In the rows, 128 means zero.
Known rows, with every way that one mark hangs from another
{Z_295 Z_845 Z_966 Z_980}: [132  77 101 100 133 160  92  87 130  99  78 107 104 148 125 123 137 194
  90 130  71 139  99 129 139  80 125 157 170 108  73 139 143  96 113 192]
{Z_966 {Z_295 Z_809 Z_980}}: [129  96 128 117 146 151 105  93 125 104  75 128 124 123 105 108 114 191
  67 111  71 124 107 173 137  96  98 142 151 119  61 146 138  97 116 170]
{Z_943 {Z_845 Z_295}}: [128  92  95 110 137 169  80  87 155 106  95 121 143 127  96 123 103 180
 101 112 118 131 117 150 150 120 126 153 152  96  93 126 129 100 140 188]
{Z_809 {Z_471 {Z_390 {Z_295 Z_954}}}}: [129  71 123 103 138 154 145 101 147 131 116 128 127 138 134 115 127 191
  85 105 123 135 118 120 132  96 153 153 137  98 127 145 106  70 130 186]
{Z_943 Z_845}: [134  94  79 105 142 162 111  94 169 119 105  99 144 135 101 113 112 187
  88 117 112 130 124 153 146 111 131 153 158 113  83 120 127 103 130 190]
{Z_390 {Z_295 Z_966} {Z_471 Z_809 Z_980}}: [125  67 127  99 126 134 142  90 120  77  79 109 125 138 153 109 129 159
 114 145  88 125 105 131 147  91 149 201 142 110 119 133 120  91 162 198]
{Z_471 Z_809}: [142  96  85 105 148 137 161  79 156 117 118 105 151 123 113 116 114 174
  88 135  92 136 125 167 142 101 145 166 135 127  86 116 121 104 114 169]
{Z_980 {Z_295 {Z_390 Z_471} Z_966}}: [133  75 124 100 111 143 111  90 146 107  90 123 101 156 122 134 123 195
  94 127  99 140  96 167 149  75 117 164 180 112 105 125 127  98 145 198]
{Z_471 Z_390 Z_809}: [148  88  79  98 134 139 184  81 152 130 107 107 152 109 111 119 121 172
  90 124 109 144 128 160 138  99 156 169 122 129  91 114 125  93 116 168]
{Z_845 Z_295}: [142  88  98 109 138 157 105  65 148 102 114 130 133 125 106 126  99 172
  88 121  91 127 122 165 146  98 128 158 155 103  85 123 123  94 140 178]
{Z_390 Z_295}: [144  76  98 106 129 155 122  85 143 105 122 117 130 130 121 123 121 176
  77 124  91 126 135 156 145  91 129 161 158  95  87 123 120  99 160 191]
{Z_966 {Z_295 Z_809 Z_954} {Z_471 Z_390 Z_980}}: [102 108 142 123 140 152 111  99 122 116  58 140 112 125 126 101 126 164
  54 120  83 120 102 124 125 110 122 171 138 141 118 152 121  79 131 166]
{Z_837 Z_954}: [151  96  93 114 147 138 156  63 151 116 129 122 139 143 116 120 121 191
  74 130  74 123 126 153 134  87 130 158 165 116 102 124 110 106 123 171]
{Z_471 {Z_390 Z_295} Z_809 {Z_845 Z_943} Z_966}: [126  80 106 105 119 161 183  89 137 103  90 121 156  76 105 120 113 177
 112 128 147 162 135 131 170  88 164 201  85  84 154 115 157  82 118 166]
{Z_966 {Z_295 {Z_845 {Z_471 Z_390 Z_809}} Z_980}}: [127 107 140 107 131 154 150  93 141 112  58 144 130 102 109 114 114 192
  85 107 111 146 105 134 133 117 132 160  99 109 111 130 144  64 110 174]
{Z_980 {Z_295 Z_809}}: [137  93 106 116 149 149 125  67 140 116 117 109 147 144  93 119 100 182
  63 128  89 142 112 192 141  82 112 156 158 125  57 131 127 110 111 174]
{Z_837 Z_809}: [123  88  79 104 132 150 151  80 145 126 114 118 129 126 100 114 105 178
  84 133  64 118 123 174 151  90 113 148 142 129  77 124 133  99 113 173]
{Z_390 {Z_295 Z_845 {Z_966 Z_471} Z_980}}: [109  83 131 113 109 158  71 110 112  94  65 123  85 154 137 130 151 192
  77 139  61 138  99 113 135  85 108 166 169  98 101 152 148  91 152 201]
{Z_809 {Z_295 Z_845 Z_954 Z_980} {Z_471 Z_390}}: [127  61 148 110 156 168 137 112 136 106 102 132 119 153 121 123 140 215
  90 106 106 157  96 120 127  92 166 152 141 103 103 166 119  61  83 160]
{Z_471 {Z_390 {Z_295 Z_954}} Z_809 Z_966 Z_980}: [151  65 110  95 147 153 169  72 123  95 106 106 141 111 130 111 128 142
  86 128 133 139 118 120 144  89 171 210 118 113 134 136 112  86 119 175]
{Z_471 Z_390 {Z_845 Z_943}}: [119  87  89 104 123 160 167  74 168 114  93 117 149  95 109 109 103 190
  97 116 112 147 139 144 154  88 153 177 119 104 118 109 162  76 111 161]
{Z_295 {Z_390 {Z_471 Z_809 Z_845}} Z_954 Z_980}: [140  87 158  96 136 143 159  77 151  88  84 117 135 138 151 103 141 205
 122 119  93 144  98 127 138 102 149 188 128 119 146 153 149  96  89 149]
{Z_980 {Z_295 {Z_845 {Z_471 Z_390 Z_809}}}}: [133 105 119 106 134 152 173  66 155 124  99 126 153 122  96 125 101 182
  81 124 128 164 109 154 136 106 144 174 106 115 107 115 131  77 106 178]
{Z_943 {Z_845 {Z_295 Z_390 Z_966}}}: [111  78  97 101 113 172  28 101 123  97  57 143 110 121 106 146 131 184
 125 117 120 139  93 116 161 117 122 146 165  83 121 135 143  99 144 199]
{Z_845 Z_295 {Z_471 Z_809}}: [133 112 121 112 149 142 131  54 147 105 101 150 149 113 101 118  87 170
 104 130 108 137 111 155 145 117 138 165 109 103 108 122 124  79 122 170]
{Z_471 Z_390 {Z_980 Z_295}}: [134  64  81  96 136 148 173  38 166 101 117  89 150 127 110 107  90 151
  48 121  96 140 127 187 138  70 145 196 157 134  74 110 130  81 112 185]
{Z_837 {Z_809 Z_471} Z_954}: [103  94 100 116 142 137 182  77 141 138 120 137 138 143 109 114 101 199
  89 134  61 120 109 153 147  87 120 141 137 125 122 143 118  84  85 173]
{Z_966 Z_295 Z_471}: [108 118 116 125 124 143 118 113 164 122  93 136 106 131 108 112 109 186
  53 128  74 117 124 167 137 106 105 150 158 128 102 117 120  91 158 184]
{Z_471 Z_980}: [133  77  79  99 150 150 142  49 160  91 116  98 138 129 125 104  97 152
  67 132  70 119 128 160 144  82 147 187 160 129  77 116 123  87 123 184]
{Z_966 {Z_295 Z_845 Z_980}}: [129  93 122 110 133 166 103 100 146  98  82 123 113 131 116 120 120 196
  66 109  77 128 114 151 139 100 111 150 159 105  82 133 140  91 129 185]
{Z_845 {Z_471 Z_966 {Z_980 Z_295}} Z_943}: [116  98 109 110 157 158 148  33 171  91 114 119 142 120  86 105  49 155
  54 132 119 141 120 182 163  70 140 206 131 108 101 108 134  63  90 184]
{Z_390 Z_295 Z_471}: [155  80 129 107 122 150 139  98 145 105 115 118 119 146 134 118 120 188
  90 120  94 119 126 156 143  93 129 169 156  97  99 129 112  96 184 197]

Rows
[ 72 102 141 123 117 161  96  80 121  81  39 153 114 100 127 111 114 168
  75 136  59 127 103 119 155 104 115 181 132 125 144 145 163  81 130 174]	{Z_966 {Z_295 Z_390 Z_809} {Z_471 Z_845 Z_980}}
[102 110 158 125 128 167  60  77 110  97  63 169 114 125 125 130 132 189
 104 131  83 142  90 100 145 115 119 163 134 106 155 168 151  97 120 152]	{Z_966 {Z_471 {Z_845 {Z_295 Z_390 Z_809 Z_954}}}}
[107 115 139 120 122 153  79 124 147 121  80 158  90 136 126 129 139 192
  62 119  85 121 108 131 135 118 110 144 165 120 140 136 119  91 145 171]	{Z_966 {Z_295 Z_390 Z_954} Z_471}
[123  72  91  99 119 147  95  79 143 106  96 120 111 141 108 138 124 184
  79 132  95 147 103 168 150  73 117 156 181 109  93 119 134 102 123 192]	{Z_980 {Z_295 Z_390 Z_966}}
[122  75 129 121 144 175 103 108 130  77  98 130 122 134 105 139 127 205
  86 121  82 154 116 156 150  93 142 162 152  86  75 139 149  80 106 152]	{Z_809 {Z_295 {Z_845 Z_943} Z_980}}
[146  84 126 118 170 141 144 108 142  97 131 127 144 143 109 118 141 190
 101 137 106 147 115 158 133 109 161 162 140 117  96 137 100 103 107 138]	{Z_471 {Z_809 {Z_295 Z_954}}}
[135  96 131 107 146 141 175  92 151  91  87 115 128 118 119  99  90 160
  86 131 110 117 112 161 157  95 145 202 124 130 124 118 108  87 140 188]	{Z_390 {Z_471 Z_809 {Z_966 Z_295} Z_980}}
[103 105 113 119 125 132  99  95 127 110  74 138 116 132 112 127 123 170
 103 153  83 139  96 142 142 106 123 166 141 121 114 131 129  96 135 177]	{Z_845 {Z_295 {Z_966 {Z_471 Z_809}}}}
[106 113 118 121 124 176  90 126 148 110  80 144 117 115 109 136 111 197
  77 111 101 131 124 138 155 116 121 146 146  89 113 113 139  87 146 178]	{Z_966 {Z_295 {Z_845 Z_943}}}
[141  59 153 107 146 158 117  93 132  68 105 140 105 151 144 125 138 181
  98 124  87 127 101 133 143  97 163 187 165 110 123 152 105  81 137 159]	{Z_809 {Z_295 {Z_390 {Z_471 Z_980}} Z_954}}
[117  80 140 105 159 154 160  70 141 118  80 117 145 132 126  86 118 208
  98 107 101 149  96 119 130  85 149 160 114 122 114 173 148  69  54 157]	{Z_295 {Z_809 {Z_471 Z_390 Z_845}} Z_954 Z_980}
[127 109 114 114 145 175  91 106 148 117 105 127 124 143 125 132 126 197
  84 117 105 136 116 114 143 112 144 156 153  96 115 131 129  94 115 161]	{Z_295 {Z_845 Z_943} Z_954}
[131 108 132 116 144 170  88 119 148 113  94 138 110 142 124 121 133 198
  74 111 103 122 113 120 134 120 125 141 158 103 117 132 111  99 143 177]	{Z_966 {Z_295 Z_845 Z_954}}
[ 99  98 126 110 138 139 131  65 148  96 101 116 134 148 132 119 123 153
  54 142  81 147  99 155 133 100 137 200 154 145 133 134 130  95  91 160]	{Z_966 {Z_471 Z_809 {Z_980 {Z_295 Z_390 Z_954}}}}
[128  75 111 125 145 142 165  89 118 103 126 149 133 138  92 128 130 199
  94 144  57 129 117 171 147  89 121 148 148 113  99 142 114 100 109 145]	{Z_837 {Z_809 Z_295} Z_954}
[ 98  94 114 105 134 159 114  37 159  87  96 139 137 115 109 126  74 160
  61 122  99 143 113 167 159  88 135 193 141 101 115 112 151  60  97 175]	{Z_845 {Z_471 {Z_980 {Z_295 Z_390}}} Z_943}
[109  89 127 110 169 157 136  88 165 103 103 126 117 134 119  92  84 169
  66 118 115 115 106 133 150  86 149 174 142 121 134 136  97  66 100 191]	{Z_809 {Z_471 {Z_966 {Z_295 Z_954}} Z_980}}
[125 104  98 101 164 156 149  57 161  96  89 106 156 110  93  95  78 151
  96 137 136 137 108 134 159 111 159 201 104 120 119 122 125  78  95 192]	{Z_943 {Z_845 {Z_471 Z_809 Z_966 Z_980}}}
[129  72  92  95 140 150 159  44 143  85 111 101 146 114 106 127  94 141
  68 141 109 152 108 177 163  72 151 210 141 128 112 117 133  96  87 181]	{Z_471 Z_809 Z_966 {Z_980 {Z_295 Z_390}}}
[136  70 110 111 136 149 133 104 126  91 109 143 134 114 107 147 141 184
 104 136  96 155 113 161 153 105 157 160 139 107 103 129 122  97 119 152]	{Z_471 {Z_809 {Z_295 Z_390}}}
[112  79 102 106 137 146 128  99 118 141  69 130 120 127 111 117 117 192
 104 122 105 142  91 123 143  83 142 137 133 120  92 148 125  74 105 194]	{Z_295 {Z_809 {Z_471 Z_390}} Z_966}
[143  68 116 112 160 137 158  89 138  80 117 112 146 131 103 117 128 189
  92 136  80 151 117 189 138  91 148 168 140 119  63 138 129  94  93 145]	{Z_471 {Z_809 {Z_295 Z_980}}}
[150  89 155 114 152 184  84  99 122  90 102 176  92 132 102 149 133 199
 101 128 131 152  93  98 157 105 157 161 134  79 140 152 106  76 117 166]	{Z_809 {Z_295 Z_390 {Z_845 {Z_471 Z_966}} Z_954}}
[114  96 124 105 153 153 147  44 170 104 105 124 146 129 109 101  81 163
  57 112 124 143 118 156 136  92 149 195 131 114 116 120 133  55  87 161]	{Z_845 {Z_471 Z_390 {Z_980 {Z_295 Z_954}}} Z_943}
[138 104 104 111 146 144 156 105 152 115 101 124 133 106  91 115 103 175
  81 131 121 131 121 170 156  98 132 164 125 119 109 112 113 100 125 179]	{Z_471 Z_809 {Z_966 Z_295}}
[ 74  84 101 108 149 158 164  56 178  90  97 112 156 114 128  92  71 175
  92 129  88 136 125 134 163  83 167 195 122 109 134 120 156  53  80 176]	{Z_809 {Z_471 {Z_845 Z_943} Z_980}}
[ 76  86 105 104 116 139 130  67 134  79  51 124 120 112 142 110 132 159
 108 164  66 145  98 106 154  92 149 206 132 131 157 130 165  84 106 177]	{Z_295 Z_390 {Z_966 {Z_471 Z_809 Z_845 Z_980}}}
